Each row comes from the steps of one path. Every step used is in the known rows, and no mark comes twice. Write the path behind each row, first mark first.
Known rows
L -> V -> E -> S -> N -> G: [ 1.84 -0.83 -0.84  1.15  2.78 -3.11 -6.30  1.12  0.77 -3.75 -4.55  3.48
  1.92  0.12  2.08  4.43  2.05 -3.35 -6.29  1.54 -1.18 -1.63  2.89  2.62]
N -> G: [ 1.72 -2.14 -0.99  0.03  0.76 -2.69  0.27  1.51  0.23  0.10 -0.49  1.11
 -0.12 -1.71 -0.44  0.76 -0.50 -2.13 -0.57  1.63  0.40  0.59 -1.00  0.72]
K -> E -> G -> N: [ 1.88 -0.84  0.66 -1.39  1.19 -5.75 -5.54  0.85 -1.20 -1.24 -1.77  0.43
  5.01  1.80  2.28  4.22  2.74  1.48 -3.19 -1.06  1.23 -2.13  0.21 -0.98]
V -> E -> G -> N: [ 3.96 -0.63  1.30 -1.17  2.57 -4.36 -5.98  0.42 -2.46 -0.19 -1.74  0.21
  5.79  0.14  2.60  3.19  2.14  0.70 -3.79 -1.73  0.09 -0.82  1.74  0.71]
A -> L -> V -> E -> G: [ 3.33  1.93 -2.86 -0.36  1.10 -1.67 -7.43  4.05 -2.29 -1.20 -6.37  1.73
  1.41 -3.03  1.91  0.41  1.47 -0.16 -2.21 -0.58 -1.00  0.61  0.44  3.04]
C -> A -> L -> K: [ 1.95  1.04 -0.63  1.17  1.81  2.59 -3.73  0.10 -2.40 -2.07 -2.78  2.94
 -3.82 -2.69  3.40  1.69  4.12  0.09 -1.91  2.13 -1.04  1.32  0.06  1.94]
G -> N: [-0.18 -0.06  1.32 -1.72  1.18 -1.74 -1.32 -1.45  0.09 -0.50  0.26 -1.50
  2.90  2.50  0.40  2.50  1.94  1.69 -1.35 -0.08 -0.20 -0.90  1.03 -0.34]
V -> L: [-0.32  1.85  0.08 -1.71  2.91  0.57  0.12 -1.55 -1.27 -0.92 -0.39  0.07
  1.00 -1.53  0.20 -0.48  0.22 -0.48 -0.85 -1.52 -2.41  0.66 -1.30 -1.60]
V -> E -> S: [ 1.53  1.12  0.24  1.61  1.44 -2.58 -4.71 -0.19 -1.03 -0.60 -2.13  3.23
 -0.24  0.65  1.96 -0.03  3.38  0.15 -3.58 -0.63  0.04  0.31  3.47  0.57]
S -> N -> G: [ 1.71 -2.87  1.44 -0.11  2.38 -1.41  0.74  1.03  0.33 -1.37 -0.64  0.68
  1.29 -0.92  0.12  3.70 -0.70 -2.71 -2.74  2.03 -2.62 -0.86 -0.44  1.58]
L -> V -> E: [ 0.17  2.00 -2.87  0.39 -0.74 -0.22 -5.53 -0.17 -0.60 -2.30 -3.49  1.54
  2.19 -0.04  1.21  1.26 -0.05 -0.21 -2.47 -1.22  1.35 -0.73  0.21  0.81]
G -> N -> K -> L -> A -> C: [-0.11  2.34 -3.86 -4.38 -0.83 -2.83 -1.92 -1.31 -2.20 -3.44  4.83  2.08
  4.87  4.83  2.12  7.00  3.33 -0.22  1.79  3.91  0.80 -3.31 -3.61 -1.61]
E -> V: [ 0.40 -0.53 -2.33 -0.67 -1.85  0.30 -1.45 -0.29  0.52 -1.44 -1.25 -0.88
  1.32  0.76  2.33  0.66  0.22 -0.33 -0.05 -2.07 -1.29 -1.49  0.16  0.54]
S -> N -> K: [ 0.09  0.06  1.12 -1.79  1.97  1.88  0.22 -2.39 -1.84 -2.46  0.24  0.94
  1.01  1.59  2.21  5.00 -0.78 -1.60 -2.25  1.90 -3.53 -2.65  0.25  1.05]
N -> K: [-0.17  0.54 -1.48 -1.73  0.10  0.77 -0.25 -1.97 -2.01 -0.81 -0.08  1.01
 -0.46  1.02  1.57  2.07 -0.56 -1.08  0.16  1.61 -0.46 -0.80  0.00  0.33]
K -> L -> V -> E -> S -> N: [-0.72  1.55 -0.36  0.87 -0.20 -1.26 -8.18 -1.34  0.27 -5.92 -2.43  3.55
  1.33  0.96  3.22  4.48  2.58 -2.48 -5.89  0.90  0.74 -4.53  1.20 -0.98]
L -> K: [ 0.41 -1.99  0.63  1.37  1.70  2.62 -1.92 -2.12 -0.04  0.00  0.26  0.74
 -2.21 -1.35  2.44  0.24  0.86 -1.26 -2.91  0.28  0.34  0.13  0.38 -0.59]
K -> L: [-0.88  0.12 -0.36 -0.26 -2.15 -0.73 -1.45 -0.68 -0.22 -2.17  1.65  1.19
 -0.93 -0.73  0.68  0.85  0.00 -1.75  0.02  0.66  2.21 -2.09 -2.72 -2.88]
A -> L -> V: [-0.84  2.37 -2.54 -0.94 -0.42  0.95 -2.54  2.08  0.25 -1.28 -4.37  0.10
 -1.41 -0.97 -0.44 -0.07  1.04  0.55  0.31  1.03 -1.33  0.51 -0.48  2.03]
S -> N: [ 0.23 -0.52  2.56 -0.04  1.61  1.22  0.25 -0.61 -0.01 -1.51  0.09 -0.42
  1.60  0.69  0.68  2.84 -0.29 -0.49 -2.28  0.42 -2.96 -1.62  0.43  0.89]
K -> L -> A: [-0.36  3.09 -1.78 -0.97 -2.24 -1.86  0.07  0.91  0.21 -0.63  3.14  0.56
  0.13  1.38 -0.08 -0.27  0.29 -1.09  2.01  1.80  1.89 -1.42 -3.68 -2.72]
K -> E: [-0.45  0.94 -0.74  0.67 -1.36 -2.49 -2.83  0.06 -0.77 -1.36 -1.46  2.10
  0.68  0.94  1.15  1.60  1.23  1.36 -2.07 -0.66  0.85 -1.07 -1.55 -1.52]
C -> A: [ 0.76  1.61 -1.27  0.23 -0.40 -0.05 -1.56  0.26 -1.13 -2.62 -0.65  1.48
  0.33 -0.24  1.06  2.23  1.50  0.11  0.98  0.85  1.28 -0.14  0.11  0.97]
V -> L -> K -> E -> S: [-0.41  1.07  0.42  0.86  4.51 -0.60 -6.00 -3.28 -1.10 -2.41 -2.49  4.20
 -2.13 -0.45  4.33  0.72  5.02 -0.94 -6.78 -0.92 -1.13 -0.57  0.88 -3.36]
S -> N -> K -> L: [-0.87  0.27  0.73 -2.22 -0.24  1.22 -1.30 -3.26 -2.24 -4.37  1.80  1.91
  0.42  0.87  2.83  5.79 -0.81 -3.10 -2.30  2.67 -1.24 -4.61 -2.50 -1.72]

Write each row's path
[-0.33  0.89  0.01  0.17  3.32  0.96 -4.60 -3.42 -1.88 -2.32 -1.63  3.13
 -0.44 -1.77  3.73  1.20  2.24 -0.54 -5.85 -1.77 -1.33 -0.48 -2.35 -3.74] | V -> L -> K -> E
[-0.06 -1.16 -0.16  1.98  0.31  0.34 -4.80 -1.88 -0.99 -1.43 -1.24  2.78
 -1.42 -0.29  3.69  1.84  1.89  0.11 -4.94 -0.41  1.33 -1.21 -1.15 -2.08] | L -> K -> E
[-0.90  2.95 -4.51 -1.49 -2.89 -0.33 -7.29 -2.72 -2.92 -4.99 -1.73  3.74
  0.76  0.06  3.31  4.09 -0.72 -2.76 -2.56  1.16  3.10 -3.52 -2.50 -1.80] | N -> K -> L -> V -> E
[-1.22  2.75 -3.30 -3.19 -1.78 -2.03 -8.59 -4.09 -2.88 -5.52 -1.79  2.24
  3.61  2.61  3.72  6.56  1.04 -1.21 -3.82  0.85  2.97 -4.55 -1.60 -2.00] | G -> N -> K -> L -> V -> E
[ 1.83 -3.78  1.76  2.53  3.93 -2.50 -5.41 -0.82  0.20 -2.98 -2.37  4.93
 -1.71  0.11  4.48  4.98  4.07 -3.01 -8.72  2.27 -1.24 -2.08  1.55 -0.10] | L -> K -> E -> S -> N -> G
[ 4.14 -0.43 -0.08  0.60  1.40 -2.42 -4.74  1.72 -2.64  0.20 -2.03  1.64
  2.71 -2.31  2.41  0.43  0.29 -0.96 -2.61 -1.64  0.35  0.16  0.79  1.14] | V -> E -> G
[ 0.01  2.16 -1.25 -0.53  2.31  0.19 -6.96 -2.50 -1.46 -4.60 -3.99  3.47
  1.44  2.80  3.99  5.62  1.96 -2.09 -5.75  1.51 -2.15 -3.28  3.91  2.09] | L -> V -> E -> S -> N -> K
[-0.57  1.08 -3.02 -3.57 -1.97 -3.16 -5.79 -3.48 -2.24 -4.06 -2.53  1.27
  4.25  4.98  5.29  6.70  2.69  1.32 -3.34 -1.14 -1.05 -4.27 -0.56 -1.03] | G -> N -> K -> E -> V
[ 2.11 -0.91 -0.09 -3.69  2.49 -2.57 -2.74 -1.15 -2.35 -0.49 -0.09 -0.62
  3.69  1.88  2.66  4.66  1.04 -0.94 -1.05  1.29 -0.22 -1.91  1.61  0.93] | E -> G -> N -> K
[ 1.88 -2.62  1.95  0.56  3.68 -2.66 -0.70  1.12  1.49 -1.47 -0.98  1.98
 -0.01  0.27  0.97  3.21  2.15 -3.10 -3.81  2.71 -2.51 -1.03  2.78  1.85] | E -> S -> N -> G
[-0.45  3.12 -0.67 -2.70 -0.33  0.04  0.33 -1.68 -1.60 -3.02  3.27  1.36
  1.16  3.15  2.10  4.68 -0.68 -2.87 -0.29  3.72 -1.54 -3.99 -3.40 -1.59] | S -> N -> K -> L -> A
[ 0.67  3.20 -3.25 -2.64  3.04 -0.39  1.20  1.14 -1.02 -1.14  2.49  1.27
  4.18  0.58 -0.12  1.27  2.41  0.51  2.11  0.38 -3.26  1.28 -3.16 -0.68] | V -> L -> A -> C
[ 0.82  2.78  0.08  0.56  2.53 -0.45 -7.05  1.38 -0.66 -3.53 -6.39  3.09
 -0.09  0.45  2.34  2.82  4.30  0.29 -5.73  0.86 -4.22 -0.72  3.39  3.31] | A -> L -> V -> E -> S -> N
[ 1.72  1.06  1.31 -0.30  3.04 -0.57 -4.63 -2.66 -2.80 -3.15 -2.09  4.02
  0.94  2.39  4.19  4.81  2.74 -1.45 -5.74  1.41 -3.25 -2.26  3.80  1.62] | V -> E -> S -> N -> K
[-0.27  1.49 -2.29 -2.48  0.94  0.90 -1.41 -1.70 -0.61 -2.18 -1.60 -0.58
  2.23 -0.85  2.54  0.20  0.56 -0.77 -0.88 -3.27 -3.86 -0.69 -1.05 -1.06] | E -> V -> L
[ 0.99  1.24 -3.48 -0.88  0.15 -0.83  0.88  2.70  0.11 -0.27  3.00  1.24
  3.25  2.16 -0.37  1.76  2.19  0.93  3.00  1.80 -0.70  0.58 -1.89  1.18] | L -> A -> C
[ 1.69  1.61 -3.57  0.94 -1.42  0.63 -7.95 -0.06 -2.79 -5.05 -5.43  4.55
 -1.96 -0.91  6.89  3.91  5.53  1.01 -3.91 -0.42 -1.36 -1.07 -1.42  1.09] | C -> A -> L -> K -> E -> V
[ 1.45  2.00 -1.22  1.57  0.49  0.24 -6.68  0.17 -3.27 -3.65 -4.20  5.14
 -3.22 -1.70  4.67  3.20  5.00  1.33 -3.90  1.31 -0.13  0.42 -1.60  0.51] | C -> A -> L -> K -> E
[ 1.09  2.84 -5.63 -3.23  1.26 -0.10 -0.53  0.85 -0.52 -2.31  1.17  0.50
  5.47  1.39  1.91  1.91  2.67  0.01  2.25 -1.55 -4.60 -0.15 -2.81 -0.08] | E -> V -> L -> A -> C
[ 1.29  3.21 -1.19 -0.35  0.14  0.12 -1.76  2.14 -2.41 -2.23 -3.01  2.24
 -1.69 -1.65  0.81  1.49  3.12  1.28  1.03  1.83 -1.50  1.54 -0.36  2.45] | C -> A -> L
[-0.85  1.63 -0.13 -1.99  1.31 -4.82 -5.68 -3.04 -1.88 -2.89 -1.74  3.17
  1.55  5.50  3.57  5.71  5.47  1.38 -4.25  1.58  0.55 -2.89  2.59 -1.20] | G -> N -> K -> E -> S
[ 1.06 -0.50  0.59  0.98  2.11  2.80 -2.21 -0.04 -1.48  0.40 -2.26  1.44
 -4.09 -2.33  2.36 -0.69  2.47 -0.15 -2.81  1.32 -2.19  1.64 -0.20  0.83] | A -> L -> K
[-0.40  3.50 -0.18 -1.86  0.73 -1.51 -1.20 -1.55 -0.54 -2.94  2.72  2.59
 -0.45  4.24  2.58  4.22  2.38 -3.30 -1.06  4.66 -1.51 -4.07  0.11 -1.34] | E -> S -> N -> K -> L -> A
[-0.81  3.12 -2.88 -5.34  1.08 -2.42 -5.55 -5.07 -3.47 -5.09 -2.99  1.31
  5.43  3.52  5.37  6.39  2.89  0.90 -4.20 -2.66 -3.55 -3.76 -1.84 -2.63] | G -> N -> K -> E -> V -> L
[ 3.09  1.52 -1.50 -2.03  2.09 -3.39 -8.76  2.68 -2.32 -1.53 -6.13  0.44
  4.37 -0.69  2.31  2.98  3.24  1.44 -3.47 -0.55 -1.03 -0.21  1.24  2.72] | A -> L -> V -> E -> G -> N
[ 1.29 -1.80  1.39  1.15  2.35 -5.34 -3.54  1.12  0.43 -3.16 -2.39  4.25
  0.53  1.05  1.99  4.75  3.31 -1.84 -5.65  2.14 -1.78 -2.21  1.13  0.34] | K -> E -> S -> N -> G
[-0.84  2.21 -2.81  0.92 -1.80 -2.48 -8.46 -0.51  0.11 -4.27 -2.44  3.75
 -0.27  0.29  2.43  1.47  2.83 -2.02 -3.62  0.34  3.78 -3.06  0.84 -1.79] | K -> L -> V -> E -> S
[ 1.81  2.09 -1.90 -4.69  0.30 -4.20 -2.64 -0.33 -2.36 -1.10  3.04 -0.14
  4.08  3.22  2.52  4.47  1.37 -2.15  1.04  3.16  1.51 -3.12 -2.01 -1.89] | E -> G -> N -> K -> L -> A
[-0.08  0.35  2.89  0.83  6.23  0.60 -5.70 -3.91 -0.93 -4.09 -2.04  3.96
 -0.53  0.36  5.17  3.85  4.94 -1.31 -8.92 -0.64 -3.99 -2.21  1.28 -2.67] | V -> L -> K -> E -> S -> N
[-0.54  1.08 -0.12  1.22  0.07 -3.90 -4.29  0.23  0.20 -1.69 -1.84  3.54
 -0.83  2.18  1.83  1.15  4.11  0.89 -2.83 -0.01  1.03 -1.08  1.88 -1.24] | K -> E -> S
[ 0.70 -0.22  2.77  1.82  3.94 -0.14 -6.10 -0.47 -1.01 -2.89 -4.12  4.57
 -3.50  0.38  4.87  3.18  6.38  0.35 -8.11  1.70 -4.20 -1.40  1.98  0.44] | A -> L -> K -> E -> S -> N
[-2.40  1.29 -1.43 -1.86 -0.10  0.53 -5.02 -2.73  0.37 -6.06 -0.63  2.65
 -0.67  2.58  3.24  6.14  1.55 -4.11 -3.14  3.77  0.21 -5.64  1.01 -0.80] | E -> S -> N -> K -> L -> V
[-0.56  2.45 -2.99 -1.99 -0.08 -1.51 -4.32 -1.75 -1.35 -3.72 -3.15  1.66
  2.89 -0.02  3.57  1.77  1.95  0.31 -2.84 -4.10 -2.78 -1.86 -2.75 -2.77] | K -> E -> V -> L
[ 2.41  0.10 -1.35 -1.43  1.57 -3.38 -8.43  0.64 -0.91 -1.76 -3.66 -0.37
  6.16  0.56  2.55  3.80  1.56  0.05 -3.76 -1.46  1.61 -1.70  1.88  1.20] | L -> V -> E -> G -> N
[-0.65  1.80 -1.64 -0.35  0.01 -3.10 -4.44 -1.57 -1.82 -2.44 -2.11  4.57
 -1.31  3.07  3.28  3.15  3.48 -0.27 -2.99  1.70  0.51 -1.95  1.73 -0.91] | N -> K -> E -> S
[-0.21  5.92 -5.72 -4.43 -0.12 -1.81 -2.80 -2.02 -2.80 -3.13 -1.53  2.13
  3.50  3.31  4.50  2.91  1.62 -0.35 -0.69 -1.43 -3.90 -2.03 -3.60 -2.21] | N -> K -> E -> V -> L -> A
[ 2.77  0.26 -0.62 -3.04  0.62 -4.38 -7.77 -2.08 -4.90 -3.01 -0.13  2.55
  4.53  0.30  4.82  5.93  1.61 -1.92 -4.06  0.55  2.20 -3.75 -1.00 -1.73] | V -> E -> G -> N -> K -> L
[-2.67  1.78 -3.02 -4.27 -1.81 -0.98 -5.18 -3.77 -0.83 -4.92  0.02  0.27
  2.27  3.16  2.28  6.29  0.52 -1.72 -1.25  2.62  2.86 -4.96 -1.86 -2.27] | G -> N -> K -> L -> V
[ 2.17 -0.73  0.03 -0.26  4.51 -0.66 -6.09 -1.30 -2.50 -1.63 -2.07  2.76
  0.95 -3.30  4.66  1.34  2.01 -1.87 -5.64 -1.99 -0.74 -0.61 -1.75 -2.88] | V -> L -> K -> E -> G
[ 0.00  1.85 -2.22  1.45  0.40 -1.60 -7.11  0.23  0.45 -2.39 -3.95  2.77
  0.35  1.10  1.86  0.67  2.94 -0.38 -3.42 -0.51  1.50 -0.79  3.60  1.18] | L -> V -> E -> S
[ 1.59  1.33 -4.65 -1.79 -1.59 -1.76 -8.72 -0.73 -3.25 -4.19 -2.22  3.34
  2.08 -1.57  4.31  4.27 -0.97 -4.21 -2.43  0.89  3.49 -3.82 -1.87 -0.89] | N -> K -> L -> V -> E -> G
